What can hang from each mark
K942: K760
K13: K103
K574: K103
K874: K103
K244: K103
K603: K103
K103: K13 K244 K574 K603 K720 K760 K874
K760: K103

Every row comes from one small tree of marks. The marks that hang from a mark follow it in brackets, in the order of their numbers. Every link used is in the known rows. Which tree was each row made from?
Known rows
K942{K760{K103{K244 K574 K874}}}: [ 3.45  2.96 -1.68  2.95  1.10  1.04 -1.82  1.11  1.54 -2.67  0.10  1.48
 -2.54 -0.07  1.05  2.19  2.44  1.26 -1.15 -0.26  1.11  7.28 -4.03]
K244{K103}: [ 0.36  1.42 -1.71  0.39  2.98  0.40 -4.54  1.40 -0.70  3.69  0.67  0.98
  0.30  0.79  5.55 -1.18  0.10 -1.06 -0.88 -0.90 -3.24  3.83 -0.83]
K574{K103{K13 K244 K603 K720}}: [-2.86 -0.40 -0.42 -7.53  0.83  0.73 -0.70 -1.30  1.30  1.25  1.64 -5.05
  2.15  4.65  1.63 -1.97 -1.30 -1.14 -1.14 -1.09 -1.03 -5.55  2.67]
K760{K103{K13 K574 K720}}: [-2.32 -0.06 -1.61 -0.01 -2.11 -0.06  4.36 -0.69  3.16 -1.35  0.83 -1.70
 -0.55 -0.43 -1.49 -1.47  2.11  0.98  3.07 -0.10  1.61  0.24 -4.03]
K603{K103{K13}}: [-3.93 -0.57 -0.52 -5.84  1.30 -0.96 -1.89 -0.22 -0.14  1.17  0.57 -0.64
  2.47  2.07  2.81 -0.35 -1.58 -2.04  1.08 -1.94 -1.47 -1.87  0.13]
K760{K103{K13 K244 K574 K720}}: [-2.37  0.19 -1.30 -1.37 -0.03 -0.11  2.99  0.27  3.49 -2.23  1.51 -2.03
 -2.29  1.34 -1.23 -0.02  2.10  1.31  0.57 -1.16  0.66  1.12 -4.17]
K603{K103{K13 K244 K574 K874}}: [-2.43  0.11  1.73 -1.55  0.90  0.10  0.06  0.67  1.21  0.09 -0.40 -0.37
  0.07  2.60  0.45  0.81 -1.56 -1.64 -0.77 -1.94  0.35 -2.92 -0.27]
K103{K13 K603 K720}: [-2.18 -1.15 -1.69 -3.32  0.40 -0.01  1.61 -0.82  0.04  0.90  3.04 -3.11
  3.37  1.45  1.09 -1.71 -2.42 -0.04  0.26  0.54 -1.42 -2.81  1.82]
K603{K103{K13 K720 K760}}: [-4.46 -0.93  0.88 -2.26 -1.36  1.62  1.96 -3.25 -0.62  1.75 -1.11  2.22
  1.00 -0.92 -0.17 -0.82  0.42 -1.63  2.88 -2.33  0.91 -4.20  0.37]
K603{K103{K244 K720 K874}}: [-1.03 -0.60  1.68 -2.73  0.80  1.01 -0.58 -0.28 -0.30  1.23  1.77  5.19
 -0.97  1.41  1.51  1.34 -0.89 -1.60 -0.21 -1.91  0.50 -0.75  2.44]
K760{K103{K574 K603}}: [ 1.35 -1.06 -2.27  0.21  1.33 -2.46 -0.33  1.60  2.23 -3.37  1.03 -3.44
  2.19  0.26  1.32 -0.62  0.77  2.31 -0.33  1.61  0.27  2.48  0.33]
K760{K103{K244 K874}}: [ 3.07  0.77 -0.52 -1.60 -0.39 -2.89 -2.14  3.14 -1.04 -2.78  0.51  1.74
 -2.49 -1.00  0.74  2.05  0.93  2.58 -1.17  0.70 -1.67  5.87 -0.36]
K760{K103{K874}}: [ 3.07  0.65 -0.98  0.09 -2.40 -2.67 -0.68  2.22 -1.65 -2.06 -0.21  2.22
 -0.86 -2.81  0.34  0.69  0.81  2.24  1.36  1.75 -0.71  5.24 -0.25]
K603{K103{K13 K574 K720 K874}}: [-3.39 -0.34  1.61  0.77 -2.36  2.36  4.49 -2.04  1.41  1.59 -0.30  1.75
  1.41  0.60 -1.19 -1.35 -1.09 -2.43  3.02 -1.19  2.96 -5.46 -0.34]
K13{K103}: [ 0.42 -1.83 -1.16 -2.33  1.64 -2.92 -3.11  1.11 -1.67  0.95  1.55 -0.09
 -0.28  0.51 -0.38  1.43 -0.51 -1.11 -0.40  1.88 -1.90  2.79 -0.59]
K942{K760{K103}}: [ 2.40  2.41 -3.92 -0.86  1.39 -0.42 -3.69  0.39  0.06 -1.42  1.19  1.21
  0.08 -0.53  3.51  1.25  2.19  0.99  0.74 -0.07 -0.87  8.09 -3.56]
K760{K103{K13 K244}}: [-0.82  0.68 -1.92 -5.44  0.77 -3.19 -1.76  2.37  0.43 -2.45  0.98 -2.63
 -1.42  1.14  1.33  1.38  0.77  2.28 -0.76 -0.66 -2.81  3.73 -2.68]
K603{K103{K13 K244 K760 K874}}: [-1.39  0.15  2.45 -2.50 -0.66 -0.27 -1.03 -0.41 -2.22  0.11 -2.71  1.64
 -0.57 -0.59 -0.30  1.42 -0.88 -0.36 -0.31 -1.97 -0.87 -2.59  1.24]
K244{K103{K13 K603 K720 K874}}: [ 0.46  1.63 -0.16  1.76 -2.13  2.68  1.74 -1.03 -2.12  3.34  0.52 -0.73
  3.46  0.25  2.73 -2.51 -3.04  0.03  0.73  0.92 -1.24 -4.27  1.94]
K603{K103{K244 K574 K720 K874}}: [-1.77 -0.76  1.75  0.46  1.47  2.01  1.13 -0.56  2.15  0.81  1.17  4.09
 -1.41  1.87  0.11  0.75 -0.09 -2.11 -0.19 -2.21  2.47 -1.69  0.91]
K874{K103{K244 K603}}: [ 1.19 -0.46 -1.50 -4.08  2.92 -4.32 -4.49  2.14  0.55 -5.12  2.84 -0.09
  1.03  1.36  2.50  0.64 -1.95  1.54 -1.85 -0.67 -1.04  4.14  2.89]

Which tree is each row?
[ 3.14 -2.22  1.64  5.12 -1.25 -1.13  1.00 -0.55 -2.18 -0.98 -2.47 -1.58
  1.18 -2.52 -4.17  0.68 -0.79  0.57 -0.38  3.88  1.45 -2.34  2.20] | K13{K103{K574 K603 K760 K874}}
[-4.46 -0.89  1.53 -3.98  0.75  1.58  0.50 -2.27 -0.13  1.20 -0.27  1.85
 -0.81  0.88  0.10  0.68  0.38 -1.14  0.61 -3.71 -0.21 -3.51  0.08] | K603{K103{K13 K244 K720 K760}}
[-1.71  1.05  0.76 -3.22 -4.37  1.28  2.23 -1.71 -0.60  2.81 -0.81 -0.25
  0.76  0.13 -0.87 -2.74 -0.28 -2.20  2.94 -0.11  0.93 -4.46  0.52] | K574{K103{K13 K720 K874}}
[ 0.78  1.83 -0.17  4.07 -0.51  1.71  0.49  0.45 -0.19  2.09 -1.18 -3.93
  3.64  0.80  2.47 -2.55 -2.63 -0.01 -0.62  1.14 -0.97 -3.42  0.62] | K244{K103{K13 K574 K603 K874}}
[ 2.61 -1.97  0.92  1.04  1.85 -2.08 -1.35  1.63 -0.46 -1.25  0.79 -2.67
  0.42  1.93 -2.21  1.99 -2.22  0.25 -3.52  2.92 -0.16 -0.87  1.92] | K13{K103{K244 K574 K603 K874}}
[ 0.52 -0.53  2.10  0.63 -1.06 -0.08 -1.29 -0.62 -2.70  0.66 -2.70  4.73
  0.45 -2.79  0.26  0.62 -0.05 -0.91  1.33 -0.86  0.40 -0.28  2.60] | K603{K103{K760 K874}}
[-0.29 -3.17 -0.42 -0.74  3.53 -0.50  0.27 -0.27  1.88 -0.64  3.14 -2.54
  0.05  3.47 -1.76  1.10 -0.95 -0.63 -2.64  1.39  0.47 -1.80  0.96] | K13{K103{K244 K574 K603 K720}}
[-3.39 -0.59  0.03  2.83 -0.80  1.80  4.09 -2.16  1.97  1.44 -0.86 -0.81
 -1.02 -1.69 -2.96 -1.92  1.64 -0.81  1.99 -0.92  1.39 -1.94 -2.49] | K103{K13 K574 K720 K760}
[-1.44 -0.62 -1.51 -5.67  3.72 -1.98 -3.00  1.79  0.02 -0.67  2.74 -5.49
  2.05  3.58  2.45  0.52 -3.08  0.92 -3.35 -0.40 -3.88 -0.44  1.80] | K103{K13 K244 K603}
[-3.42  0.24  0.86 -4.64 -0.82  1.48 -0.02 -2.47  0.52  1.99 -1.54 -1.31
 -1.81  0.87 -1.10 -1.45  2.04 -1.47  0.46 -2.49 -0.17 -3.59 -0.50] | K574{K103{K13 K244 K720 K760}}
[ 4.65  2.04 -2.37  4.21 -0.50  0.81 -0.48  0.04  0.50 -3.10 -0.03 -1.17
  2.11 -0.86  1.55  0.33  0.43  1.91  0.11  2.09  1.81  3.86 -0.86] | K942{K760{K103{K574 K603 K874}}}
[ 1.88 -1.42  2.09  1.89 -1.56 -0.12  0.68 -0.94 -2.97  0.72 -0.74  4.21
 -3.64 -2.55 -4.74  2.50  0.71 -0.12 -0.54  1.48  0.29  0.04  0.40] | K13{K103{K244 K720 K760 K874}}
[ 0.55  0.50 -1.64  3.01  4.00  1.23 -2.57  0.85  1.52  2.19  0.69 -3.04
  3.07  2.02  4.88 -2.31 -0.86 -0.51 -1.76  0.10 -1.60  0.28  0.90] | K244{K103{K574 K603}}
[ 2.19 -0.81  1.29  3.66  1.90 -0.19 -0.56  1.01 -0.04 -1.52 -1.17 -1.20
 -0.40 -1.07 -1.49  0.62 -0.61  1.52 -3.21  0.63 -0.11  0.12  2.93] | K103{K244 K574 K603 K760 K874}
[ 3.17  1.05  1.03  7.71  0.10  2.04 -0.30 -0.22 -1.37  1.91 -2.97 -0.20
  1.87 -2.35  1.43 -2.01 -0.25  0.86 -1.08  1.03  0.12 -1.25  2.07] | K244{K103{K574 K603 K760 K874}}
[-0.61 -0.55 -1.43  0.01  1.45 -0.37  1.15  0.81  3.92 -2.10  2.14  0.47
 -3.04  0.86 -0.09  0.60  3.22  1.31 -0.23 -1.04  1.02  4.05 -2.93] | K760{K103{K244 K574 K720}}
[-0.40  0.96  0.14 -2.69  0.51 -1.47 -1.43  2.23 -1.22  0.50  0.85 -0.88
 -1.15  0.96  0.23  0.99 -2.13  0.15 -1.72 -0.25 -2.72  1.36 -0.26] | K103{K13 K244 K874}
[ 1.80 -2.36  0.84  3.60 -1.48  0.18  3.03 -0.88 -0.33  0.22  1.44 -0.34
  1.55 -0.11 -3.56 -0.09 -1.89 -0.68  0.33  3.89  2.43 -3.53  2.00] | K13{K103{K574 K603 K720 K874}}
[ 2.72 -1.12  1.79  0.84 -0.22 -1.98 -2.43  0.77 -3.72 -0.12 -1.75  2.27
 -3.23 -2.29 -3.53  3.22  0.15  0.24 -1.83  1.61 -1.13  1.60  0.44] | K13{K103{K244 K760 K874}}
[ 2.49  3.65 -2.30  0.16 -3.11  0.32 -0.45  0.05 -1.71 -1.43 -0.63  0.01
  0.46 -1.65  1.18  0.86  0.23  1.41  2.11  1.00 -0.30  4.42 -3.75] | K942{K760{K103{K13 K874}}}
[-0.56  0.56  1.62  2.76 -0.24  0.06  1.23  0.67  0.13 -0.15 -2.32 -1.31
 -2.28 -1.46 -2.97  0.50  0.25  0.43 -1.30 -0.81 -0.41 -0.35 -1.48] | K103{K13 K244 K574 K760 K874}
[ 1.81  0.21  1.09  1.32  0.95 -1.03 -2.41  1.57 -2.22  0.05 -1.14  2.85
 -3.08 -2.35 -0.87  1.70  0.39  0.82 -2.05 -0.54 -1.92  3.68  1.17] | K103{K244 K760 K874}
[ 0.58  1.17 -0.12  0.20 -1.46 -1.84  1.38  2.27  1.27 -2.81 -0.66 -2.11
 -2.01 -0.09 -1.57  0.94  0.76  2.33 -0.18  0.24 -0.08  1.96 -3.31] | K760{K103{K13 K244 K574 K874}}
[-1.41 -0.45  0.51 -1.60 -1.07  1.47 -0.21 -2.75  0.03  2.56 -1.33  1.72
 -0.74 -1.45 -0.51 -2.36  3.05 -1.93  2.19 -1.26  1.11 -1.47  1.11] | K574{K103{K720 K760}}
[ 3.38  2.86 -2.50 -0.37 -2.52  0.03 -0.46 -0.13 -2.20 -2.66 -0.19 -2.47
  3.61 -0.89  1.75  0.45 -1.69  2.45  0.70  2.10 -0.56  1.96 -0.64] | K942{K760{K103{K13 K603 K874}}}
[-1.21  0.93 -1.30  4.49  2.17  3.29  0.41 -0.61  2.57  4.12  1.43  1.67
 -0.60  0.83  3.00 -2.43  1.51 -2.00  0.66 -1.40  0.33  1.30 -2.18] | K244{K103{K574 K720}}
[-1.11 -1.02  2.82  4.65 -1.87  2.72  3.54 -2.69  0.34  1.19 -2.34  5.34
 -0.50 -2.73 -2.08 -0.71  1.51 -1.86  2.75 -1.31  3.91 -3.05  1.20] | K603{K103{K574 K720 K760 K874}}
[-0.30  0.74 -0.10  2.59 -4.82  0.24  5.92 -0.38  1.27 -1.51 -0.38 -0.01
 -0.89 -2.11 -3.03 -1.27  1.37  1.46  3.52  1.07  2.33 -0.44 -3.05] | K760{K103{K13 K574 K720 K874}}
[ 0.34 -2.26  0.27  3.28  0.98 -1.57 -0.38 -0.50 -0.24  0.29 -1.68 -0.51
 -1.31 -1.80 -3.41  0.67  1.82 -1.06  0.14  1.43  0.92  0.80 -2.02] | K13{K103{K574 K760}}
[-1.68 -0.90  1.62  2.05 -0.81  2.17  2.72 -1.28  1.62  1.62  0.49  4.44
  0.38  0.07 -0.29 -0.86 -0.05 -2.48  2.21 -0.98  3.43 -2.26  1.19] | K603{K103{K574 K720 K874}}
[ 2.48  0.00  1.96 -2.31 -0.11 -0.44 -3.20 -0.06 -2.10 -0.15 -2.72 -1.36
  0.74 -0.16  0.26 -0.42 -0.11  0.47 -2.48  0.42 -0.84 -2.50  5.04] | K574{K103{K244 K603 K760 K874}}
